Each row was made from one small tree. The marks that hang from a mark follow it in brackets, in alphabetical order. Every link used is in the known rows. Write each row's tree.
Known rows:
guzut{lalif{dubo{meve{gida{keme}}} ganapi}}: [-2.41 -2.88 -0.72 -0.73  6.89  1.24 -1.07 -1.18 -0.23 -0.34 -5.59  3.90
  0.19  2.55  0.35  0.31 -0.51 -1.36  1.59 -2.04  2.60]
rizaz{dubo{lalif{rerer} meve}}: [ 0.72  1.21 -0.49 -0.40 -3.80  0.45 -0.77 -1.12  0.84 -0.96  0.99 -2.42
 -0.20 -0.75  1.91 -0.50 -1.71  1.92  4.66  1.21  0.41]
gida{meve{dubo}}: [-0.87  1.82 -0.48  0.57  3.78 -1.33  0.18  1.18  2.04  1.45  1.94 -2.13
  0.61  2.06  1.11  1.60 -0.57  0.20 -1.90  2.36 -1.45]
meve{dubo{lalif{ganapi rerer}} gida{keme}}: [-2.07 -1.16 -0.55  1.03  2.55 -0.93 -1.53 -1.30 -1.50  1.60  0.09  2.45
  0.76  1.61 -1.00  0.40 -0.69 -1.83 -1.64 -3.16  0.37]
keme{gida{lalif{rerer} meve{dubo}} vagag}: [-0.98  3.49  0.67  1.46  1.93 -1.57  2.13  0.83  2.68  1.49  5.19 -1.49
  1.92 -1.79 -2.06 -0.91  1.20  0.16 -0.70  3.71 -2.48]
meve{dubo gida{keme}}: [-3.01  0.03 -0.58  0.38  2.70 -0.61 -0.34  0.34  1.69  3.93 -0.91  0.90
  1.03  3.15  0.10  1.55 -1.27 -1.29 -0.50 -2.05  0.70]
dubo{lalif{ganapi}}: [ 4.07 -2.03 -0.88  1.48  3.95 -0.49 -0.03  0.68 -0.70 -0.88  0.28 -1.44
 -0.68 -0.49  0.56  0.82  0.46  0.52 -1.11  2.14  0.52]
gida{keme{vagag} lalif{guzut rerer} meve}: [ 1.90  0.97  0.70  0.23 -4.46 -0.61  2.46  1.61  1.81  1.66  7.63 -2.69
  1.11 -3.17 -1.93 -0.59  2.51 -1.06 -2.02  0.63  0.07]
lalif{guzut}: [ 2.32  0.01 -0.01  0.85 -1.00  0.29  0.89  1.37  0.65  1.39 -0.07 -1.84
 -0.73 -0.04  1.14  1.42 -0.65  0.35 -1.41  0.28  0.38]
lalif{ganapi guzut rerer}: [-0.70  0.62  0.73  0.45 -0.20 -0.13  0.45 -0.24 -3.38  0.05 -0.89  0.89
 -0.91 -0.45  0.13  0.54 -1.63  0.72 -4.21 -0.93 -0.05]
gida{keme lalif{dubo guzut rerer} meve}: [ 0.54  1.35  0.21 -0.66 -5.81  0.28  0.85  1.03  0.67  0.30  2.39 -1.28
  0.80 -1.28 -1.74  0.47  0.39 -1.74 -3.89 -1.71 -1.38]
gida{lalif}: [ 1.56  0.91 -0.59  0.69 -2.71 -0.54  2.19  2.37  1.56  0.60  0.63 -2.50
 -0.48 -0.93  0.22  0.82  0.68  1.11 -0.08  3.15 -0.42]
dubo{meve{gida{keme lalif{ganapi rerer}}}}: [-1.94  1.39  0.13 -2.47 -2.89 -0.85  1.69 -0.22 -0.99  1.43 -0.16  2.37
  0.51 -0.23 -1.94 -2.49  1.34  0.59  1.47 -0.46  0.49]
dubo{lalif{guzut rerer} meve}: [ 3.30  0.90 -0.15 -0.53 -5.16 -0.23  0.45 -0.24 -0.26 -0.50  1.81 -2.43
 -0.92 -2.09  0.51 -0.80  1.09  0.78  2.97 -0.38  0.95]
meve{dubo{lalif}}: [ 1.55 -0.82 -1.22  2.75  2.67 -0.55 -1.24  1.01  1.52 -0.04  0.53 -3.01
  0.22  0.84  1.20  2.38 -0.19 -0.54  0.56  1.14 -0.14]
dubo{lalif{ganapi guzut rerer} meve{gida}}: [ 1.91 -1.12  0.45 -1.32 -0.68 -0.25 -0.40 -1.25 -1.57 -0.18  0.65  1.69
 -1.05 -0.46 -0.30 -1.71  2.13  0.09  2.07 -1.66  0.92]
guzut{lalif{dubo{meve{gida}} ganapi}}: [-2.74 -2.86 -0.41 -0.62  7.99  1.06 -1.19 -1.05 -0.48 -1.64 -6.42  3.89
 -0.71  2.89  1.30  0.56 -0.23 -0.24  2.06 -0.21  1.70]
dubo{lalif{ganapi guzut rerer} meve}: [ 3.22 -0.24  0.16 -0.12 -1.38 -0.10 -0.53 -0.56 -1.98 -1.91  0.82 -0.92
 -0.79 -1.79  0.14 -1.49  1.20  0.85  1.04 -0.20  0.52]
dubo{lalif{rerer} meve{gida}}: [ 0.25  1.15 -0.42 -2.11 -2.71 -0.98  1.59 -1.12  0.14  1.27  0.97  0.20
 -0.83 -0.33  0.05 -0.78  1.01  1.05  4.78 -0.22  1.45]
guzut{lalif{dubo{meve} ganapi}}: [-1.70 -2.10 -0.84  0.45  7.17  1.18 -1.33 -0.35 -1.21 -3.16 -6.16  1.17
 -0.46  1.65  1.69  0.92 -1.00  0.25  1.12  1.25  1.31]
meve{dubo{lalif{guzut rerer}} gida{keme}}: [-0.30 -0.89 -0.19  1.22 -2.79 -0.16 -1.35 -0.83  0.64  2.55  2.02  0.77
  0.42  0.76 -0.87  0.71  0.04 -2.82 -0.74 -5.14  0.73]

Which tree is each row?
[-4.62 -0.21 -0.67  0.74  1.49  0.61  0.59 -0.99 -1.86 -0.65 -4.38  1.15
 -1.04  0.75  1.10  3.07 -3.66 -0.48 -1.95 -0.97  1.39]	guzut{lalif{dubo rerer}}
[ 5.64 -0.13  0.77  2.61  0.09  0.46  2.38  2.03  3.57  1.15  3.33 -2.38
  0.59 -3.19 -1.48 -1.19  2.52  0.07  0.51  2.99 -0.57]	keme{gida{lalif{guzut}} vagag}
[-0.58  0.58 -0.18 -1.58 -3.03  0.51 -0.44 -1.75  1.39  0.75  0.80  0.07
 -0.49  0.43  1.68 -0.75 -0.84  1.36  5.62 -0.27  0.86]	rizaz{dubo{lalif{rerer} meve{gida}}}
[-5.93 -1.05  0.02 -1.54  4.66  0.58 -0.61 -2.19 -2.68 -1.42 -5.96  4.92
 -0.93  2.21  0.57  0.20 -1.38 -0.14  1.07 -1.74  1.68]	guzut{lalif{dubo{meve{gida}} ganapi rerer}}
[ 1.27 -0.14  0.27  1.98  2.02 -0.84 -2.07 -0.13 -1.00 -1.08  3.77 -0.81
  0.08 -0.18 -0.27  0.22  0.88 -1.21 -3.88 -0.63 -1.70]	gida{meve{dubo{lalif{ganapi guzut rerer}}}}
[-2.17 -1.60  1.11 -0.86 -1.90  0.79 -0.89 -0.02 -2.35 -1.11 -2.26  3.46
 -0.55  0.59 -1.20  0.08  0.20 -1.17 -3.88 -2.30 -1.52]	meve{gida{lalif{dubo ganapi guzut rerer}}}
[ 1.23  3.46 -0.20  1.67  5.96 -1.28  1.37  0.41  3.25  2.75  1.31 -1.11
  1.26  1.03 -0.09 -0.18 -0.64  0.51 -1.25  2.71 -2.21]	keme{gida{meve{dubo}}}
[ 2.55  0.31  0.12  0.15 -5.67  1.25 -1.76 -0.96  1.06 -1.13  1.65 -2.68
 -0.44 -1.31  1.95 -0.67 -0.93  0.99  3.86 -0.33  0.27]	rizaz{dubo{lalif{guzut rerer} meve}}
[ 3.60 -2.96  0.45  2.19  0.71  0.56  0.18  2.33  0.87 -0.29  3.06 -1.92
  1.04 -2.04 -1.37 -0.44  2.39 -1.20 -2.11  0.93  0.65]	gida{keme{vagag} lalif{ganapi guzut}}
[ 3.75 -1.98  0.29  1.06 -0.41  0.83  0.03  2.39  3.38 -0.28  4.44 -3.29
  1.63 -1.44 -1.15  0.59  2.61 -2.28 -1.76  0.61 -0.46]	gida{keme{vagag} lalif{dubo guzut} meve}
[-5.27  1.64  0.19 -0.09 -3.16 -0.97  0.76  0.46  0.41  1.98  0.09  1.38
  0.00  1.30 -0.67  0.94 -0.25 -0.23 -0.61 -0.23 -1.43]	meve{dubo gida{lalif{rerer}}}
[ 2.69 -1.08  0.38  0.54 -1.90  1.29 -2.71 -1.39 -0.85 -2.80  0.95 -1.04
 -0.36 -1.04  1.74 -1.58 -0.70  1.12  2.01 -0.25 -0.18]	rizaz{dubo{lalif{ganapi guzut rerer} meve}}
[-3.60  2.00 -0.17 -2.24 -1.19 -0.13  0.04 -0.66 -1.75 -0.92 -4.10 -0.36
 -0.09  0.83  0.92  0.60 -2.62  1.53  1.43  0.23  0.27]	lalif{dubo{meve} rerer}
[-2.39  2.05 -0.15 -1.97 -5.15 -0.03  0.54  0.65 -0.63 -1.98 -3.03 -1.23
  0.04 -0.51 -0.21 -0.16 -0.48  1.32  1.76  1.45 -0.90]	gida{lalif{dubo{meve} rerer}}
[-4.21 -0.50  0.45 -1.25 -0.11 -0.07 -0.04 -0.14 -2.37 -0.79 -3.14  3.59
 -0.38  1.10 -1.13  0.36 -0.78 -0.29 -2.88 -0.47 -1.22]	meve{gida{lalif{dubo ganapi rerer}}}
[ 0.10  0.89 -0.57 -2.14  0.21 -0.52  1.95  0.01  2.06  3.54 -0.70  0.50
  0.48  1.43  0.10 -0.65  0.33  0.43  3.63 -0.71  2.20]	dubo{meve{gida{keme}}}
[ 0.09  0.21  0.85 -0.44 -1.69  0.18 -0.37  0.86 -1.58 -2.30  0.98  0.29
  0.01 -0.85 -1.08 -0.18  0.73 -0.57 -5.43  0.32 -2.70]	gida{lalif{dubo ganapi guzut rerer} meve}
[ 4.55 -3.23  0.34  0.27  1.57  1.72 -3.07 -0.80  1.76 -1.12  0.46  0.40
 -0.47  0.90  1.95 -1.56  1.15  0.13  3.79 -0.41  0.34]	rizaz{dubo{lalif{ganapi guzut} meve{gida}}}
[-1.67 -0.22  0.71 -1.33  0.49  0.77 -1.76 -0.77 -3.45 -2.56 -4.35  0.95
 -0.16  0.72  0.55 -0.33 -1.64  0.83 -1.50 -1.53 -0.40]	lalif{dubo{meve} ganapi guzut rerer}
[ 0.37  2.93  0.39  0.58 -0.02 -0.93  2.81  0.09 -1.26  0.64 -0.58  1.30
  0.18 -2.20 -2.16 -1.69 -0.57  1.61 -2.41  2.71 -1.80]	keme{gida{lalif{ganapi rerer}}}
